Each row was made from one small tree. Brackets hold a mark, then the marks that hang from it, in the order of their numbers. Every link used is in the known rows. Write each row's tree.
Known rows
(K234 (K775 K101 K258)): [-0.38 -2.76 -0.63 -0.01  2.16  2.31  1.52  1.09  0.29 -1.18 -0.35 -0.42
  1.91 -4.23 -0.48  0.75  0.76  2.75]
(K82 (K101 (K151 K234) K258)): [ 2.45 -0.47 -1.14  0.47  0.45 -1.96 -2.70 -0.42 -0.63  5.18  1.60  3.07
  1.01  1.71 -2.24 -3.58 -0.50 -2.25]
(K82 (K775 (K258 K151))): [-0.32  0.23  1.35 -1.15 -4.18  2.47  3.23 -2.19 -0.36 -5.58 -0.64  1.42
 -1.91  0.79 -0.68  4.46  1.64 -0.17]
(K775 K101): [ 0.72  0.99  1.93  1.18  1.88  0.41 -0.46 -0.09 -1.22 -0.39  0.35  1.68
 -0.22  0.28  1.47  0.31  1.26  3.00]
(K234 (K775 K101 (K258 (K151 K82)))): [-2.08 -3.09 -1.22 -0.73  2.06  3.88  2.48 -0.59 -0.17 -1.79 -2.51 -1.19
 -0.04 -4.05 -0.11  2.39  0.57  1.36]
(K234 (K775 (K101 K151) K258)): [ 1.16 -4.42 -2.21 -0.39  2.99  2.94  0.26  1.40  0.99 -0.87 -0.21  0.29
  2.77 -3.42 -0.25 -1.24  1.17  2.77]
(K151 K82 (K234 (K775 (K101 K258)))): [-2.28  2.99 -1.26  0.43  1.89 -1.60  0.62  2.10 -0.66  0.79 -1.69 -2.59
  0.74 -2.73 -5.08 -0.48 -4.62 -3.21]
(K234 (K775 (K101 (K151 K258)))): [ 1.17 -3.21 -0.47  0.98  4.36 -1.35 -0.22  2.06  0.43  0.57 -0.11 -1.99
  3.03 -2.51  1.66 -0.69 -0.07  1.18]
(K234 K775): [-0.14 -2.32  2.10  1.07  0.88 -3.97 -0.66 -1.23  1.18  0.75  1.02 -4.08
  0.78 -1.97 -0.05  1.49 -0.24  0.11]
(K258 K101): [-2.00  1.38  2.31  1.57 -2.12 -1.29 -0.61 -2.02 -0.41  0.95  1.83 -0.34
 -1.63  2.23  4.85 -0.40  2.19  5.42]
(K258 K101 (K151 (K82 K775))): [-5.37  0.78  0.84  0.37 -2.20  1.61  3.37 -5.61 -2.19 -2.59 -2.99 -1.68
 -5.16  2.25  5.07  3.86  1.68  2.36]
(K258 K151): [-1.55 -0.45  2.82 -0.68 -2.87  0.27 -1.36 -5.08  0.49 -0.27 -0.84 -0.19
 -5.39  1.94  1.60  4.08  1.37 -0.02]
(K234 (K775 K101)): [-0.33 -2.45  0.93  1.58  3.97 -1.75  0.46 -0.25 -0.57 -0.08 -0.40 -2.28
  1.68 -3.03  0.45  0.94 -0.32  1.91]
(K82 (K775 K101)): [ 0.68  1.05  2.14  1.60  0.90 -1.01  2.92 -0.73 -2.50 -4.74 -0.43  1.04
  0.70  0.77  0.40  2.52  0.47  1.00]
(K82 K101 (K775 K258)): [ 0.14  1.32  1.58  1.04 -2.64  0.48  5.94 -1.03 -2.86 -1.99 -0.97  1.53
  0.87 -0.32 -0.59  4.04  1.70 -2.20]
(K101 (K258 (K151 K82))): [-0.31 -0.87 -0.22 -2.26 -1.62  0.42 -3.79 -3.71  0.86  0.40  1.41  0.48
 -3.97  2.63 -0.46 -0.61  0.21 -1.34]
(K234 (K775 (K258 K151))): [-1.41 -3.43  0.12 -1.09 -1.15  1.58  0.74 -1.84  1.58 -0.96 -0.59 -1.90
 -0.96 -2.98 -0.64  2.93  0.87  0.73]

Write each row's tree
[ 0.49 -0.80 -1.05 -1.56 -4.06  4.73 -0.72  0.39  2.07 -0.31  1.89  2.83
 -0.42  1.29  2.50 -2.21  3.90  5.06] | (K775 (K258 (K101 K151)))
[ 1.77  0.25 -1.28 -0.45 -0.33  3.65  2.83  1.52 -1.17 -5.18 -0.74  4.08
  1.88  0.04 -2.04  0.24  0.69  1.53] | (K82 (K775 (K101 (K151 K234)) K258))
[ 0.90  0.49  1.27  1.62 -0.11 -3.03  2.71 -2.36 -3.53 -0.41  0.63  1.37
  0.98  1.27 -1.01  1.61 -0.10 -2.85] | (K82 (K101 K258) K775)
[-3.23  6.86  0.99  1.27 -1.29 -3.99  4.66  6.37 -0.93  3.96 -2.54 -5.36
  1.92 -3.55 -1.39  3.00 -4.98 -8.32] | (K151 (K82 K101) (K234 K775) K258)
[ 2.17  3.29 -0.72 -1.20 -2.21 -1.51 -2.01  4.93  2.87  2.33  0.80 -1.21
  1.04  1.99 -0.09 -2.53 -1.45 -4.39] | (K101 (K151 K82 K234 K258))
[-1.64 -0.53 -1.11 -1.90 -0.87 -0.16 -3.18 -2.65  0.50  0.77  0.39  0.12
 -2.99  0.69 -3.20 -0.68 -2.20 -2.13] | (K101 (K258 (K151 K82 (K234 K775))))
[ 2.42 -1.67 -1.06 -0.03  0.32 -2.10 -3.69  0.92  2.50  1.98  1.21  0.14
  1.51  0.72 -2.70 -3.04 -1.25 -0.62] | (K101 (K151 (K234 K775)))
[ 3.19 -2.07 -0.67  0.33  0.84 -1.82 -2.78 -1.48 -0.31  4.75  2.18  2.31
  0.98  2.37  0.23 -3.40  1.40 -1.62] | (K82 (K101 K151 K258))
[ 3.22 -0.48 -3.97 -2.03  0.09 -0.64 -4.31  1.00  1.62  0.03  2.16  1.91
  1.12  3.30 -4.60 -6.03 -2.09 -3.18] | (K101 (K151 (K82 K775) K234) K258)
[-2.68  3.37 -1.19 -0.10  0.31  1.09  2.38  2.92 -0.30 -0.19 -2.38 -2.06
  0.75 -3.78 -5.04  0.87 -3.53 -2.62] | (K151 K82 (K234 (K775 K101 K258)))
[-1.03  1.41 -0.89  0.77 -1.14 -0.38 -1.31 -0.21  0.45  1.66  0.79  0.00
 -0.60  2.50  2.65 -3.34  0.68  3.35] | (K258 (K101 (K151 K82 K234)))
[ 0.20 -1.13 -0.37 -0.44  2.43  2.31 -2.22 -1.85 -1.34 -0.46  0.26  3.74
 -1.86  0.80  0.62 -1.00  0.59  2.99] | (K775 (K101 (K258 K151)))
[ 1.64 -5.00 -1.97  0.51  5.23 -0.79 -2.23  0.13  0.40  0.61  0.91 -0.45
  2.70 -1.84 -0.19 -3.00 -0.28  2.10] | (K234 (K775 (K101 K151 K258)))
[ 3.28  1.14 -0.13 -1.39 -1.56 -1.32 -2.12  3.42  3.28  1.74  1.70 -2.25
  0.87  2.88  3.37 -2.21  1.33 -3.41] | (K101 (K151 K82 K258))
[ 2.43 -0.66 -0.83  0.26  3.40  1.49 -1.36  0.60 -0.17  0.07 -0.20  1.31
  0.82  1.34  1.86 -2.41  1.72  1.50] | (K775 (K101 (K151 K82)))
[ 2.15  1.64 -0.44  0.53  1.91  1.04 -1.26  4.13 -0.09  0.88  0.15  2.96
  1.80  0.44  1.02 -2.37 -0.43  1.36] | (K775 (K101 (K151 K234 K258)))
[-2.34  0.75  2.06 -0.84 -2.37  0.39  1.93 -5.02 -0.51 -2.62 -2.63 -2.20
 -5.05  1.86  1.09  5.38  0.74 -2.73] | (K258 (K151 (K82 K775)))
[-2.83  7.55  2.25  1.04 -4.82 -2.34  0.71  5.79 -0.01  2.20  0.81 -0.06
  0.14  0.22  1.80  0.43 -2.82  0.45] | (K151 K234 (K258 K101))
